Each row comes from the steps of one walk. Every step used is in the known rows, and no mark comes twice. Write the walk behind each row, first mark first.
In the rows, zero is written as 100.
Known rows:
Y K Q B: 124,101,118,90,112,114,96,122,103,93,114,116,128,64,90,113,107,51,95,83,120,89,84
J K: 97,92,112,121,79,104,112,91,95,104,78,119,96,118,81,77,96,111,98,101,79,114,113
G J K: 68,101,122,108,104,105,114,97,95,106,57,95,90,133,87,72,93,102,103,104,93,112,113
Q F E: 82,108,75,109,95,78,112,84,88,103,76,104,84,79,83,108,105,130,108,104,130,82,94
F E K: 61,100,102,95,108,94,111,87,109,94,84,92,95,90,88,106,79,102,92,108,123,92,102
B J K: 107,95,92,124,60,111,125,102,91,128,82,115,79,132,94,83,96,123,99,103,50,110,114
J K Q B: 120,102,112,85,88,102,94,111,98,117,116,124,122,94,99,98,100,62,94,107,76,107,104
B J: 104,99,95,130,62,100,116,119,101,110,70,107,82,102,91,97,98,112,101,97,65,89,102
Q K: 87,104,113,107,83,82,113,94,97,76,78,93,119,104,88,88,125,96,112,102,100,111,87
J K Y B: 95,77,102,111,96,114,87,64,83,111,107,114,107,118,129,89,87,102,119,96,91,119,130
J K Q F E G: 116,90,97,89,117,72,102,73,86,105,137,114,94,108,74,101,115,136,82,109,127,111,89
T Y B: 83,124,74,152,101,99,96,103,100,66,93,98,84,85,104,106,68,102,124,105,77,87,98
G E K Q B: 107,103,104,62,123,95,87,116,127,92,91,85,131,83,112,103,90,75,72,100,105,81,88
J K Y: 96,77,118,92,85,113,96,77,94,102,98,118,103,120,91,85,95,107,98,86,109,121,123
T Y B J K: 105,124,56,148,76,121,118,101,84,104,108,104,58,123,124,93,68,128,128,115,28,103,109
J K Q: 112,93,116,102,92,100,90,108,106,104,119,119,110,112,88,85,110,101,96,102,92,117,110
Q K Y: 93,88,115,81,91,92,103,77,96,71,94,97,123,107,98,92,128,94,109,88,131,118,100
K Q F: 105,108,98,116,104,80,71,112,111,76,102,98,110,82,81,100,136,117,109,90,127,94,88
F E K Q B J: 104,108,87,61,100,101,106,117,104,125,116,98,100,78,121,128,84,71,89,117,91,81,94
T Y: 85,125,89,136,91,99,108,116,111,60,85,101,79,87,69,98,77,109,104,94,96,90,90
F E G J K Q: 84,85,127,70,140,79,112,95,90,117,117,101,92,134,84,94,85,94,77,119,120,109,99
T Y K Q B J: 140,135,81,104,103,127,112,138,102,80,133,106,88,72,96,124,89,76,100,85,88,83,76
Q B J: 111,107,91,114,59,102,125,119,91,126,64,111,95,84,98,111,90,76,99,100,51,79,95

Which walk is each row?
131,94,101,106,75,107,101,118,100,121,120,116,90,122,104,87,108,115,96,104,62,114,110
B J K Q
129,107,69,133,87,97,82,96,85,125,125,100,92,113,139,92,127,138,128,112,61,109,105
Y B J K Q F
100,78,77,94,109,113,92,88,104,110,82,69,93,120,153,97,80,123,93,93,90,90,117
G E K Y B J
82,98,107,84,150,57,94,99,96,91,100,79,94,98,78,112,114,112,86,104,154,87,79
K Q F E G J
114,121,101,115,128,118,91,127,115,50,137,101,94,78,73,107,101,100,102,78,133,94,80
T Y K Q
107,91,80,141,68,111,115,93,79,130,89,111,80,124,131,87,85,116,118,117,32,105,120
Y B J K
76,66,132,100,130,100,93,64,82,103,93,89,104,142,112,84,80,86,101,101,107,121,116
E G J K Y B
81,98,108,76,125,91,85,104,123,94,120,96,109,85,96,112,92,96,89,109,134,97,100
F E K Q
71,93,90,74,120,98,89,59,104,81,97,80,97,82,93,110,112,130,103,88,174,100,101
Q F E K Y
119,93,122,109,117,109,89,119,112,76,120,111,117,80,80,101,116,88,95,78,136,99,89
Y K Q
104,87,88,124,82,106,93,95,87,118,95,103,95,102,137,107,89,105,118,93,74,94,119
K Y B J
104,91,86,103,79,97,105,81,79,102,105,91,108,116,149,100,117,99,127,101,82,112,108
Q K Y B J
111,81,102,97,67,121,112,89,90,124,96,113,83,131,104,87,101,124,98,89,81,119,122
B J K Y
91,111,113,108,120,90,64,100,127,58,104,74,118,85,82,97,135,117,108,94,146,105,82
E K Q F
87,106,105,58,118,94,94,103,110,107,116,100,118,67,104,125,83,59,88,114,120,86,95
F E K Q B
116,105,91,104,54,116,131,104,84,137,77,121,87,113,103,98,90,89,96,109,33,102,109
Q B J K
120,101,88,65,107,102,102,134,120,115,92,81,108,96,122,109,93,91,74,104,75,79,91
G E K Q B J
112,111,109,89,92,108,93,127,119,104,107,89,113,81,107,116,104,65,94,106,78,93,90
E K Q B J
99,96,126,102,133,79,90,93,99,85,101,81,105,131,71,80,129,117,92,102,129,119,81
E G J K Q F
139,105,101,94,91,121,109,134,96,112,117,115,110,74,105,119,111,64,94,87,92,86,85
Y K Q B J
94,107,124,81,111,101,81,112,128,87,104,92,135,73,92,110,99,51,95,101,108,96,89
E K Q B
84,111,87,74,135,86,95,93,89,114,101,88,87,114,104,92,119,123,107,112,135,102,104
G J K Q F E
64,84,109,66,115,105,97,73,107,92,96,89,101,93,98,109,82,99,88,92,153,102,114
F E K Y
67,112,84,100,109,87,100,75,106,83,78,82,91,84,87,106,110,130,106,103,144,92,92
Q F E K
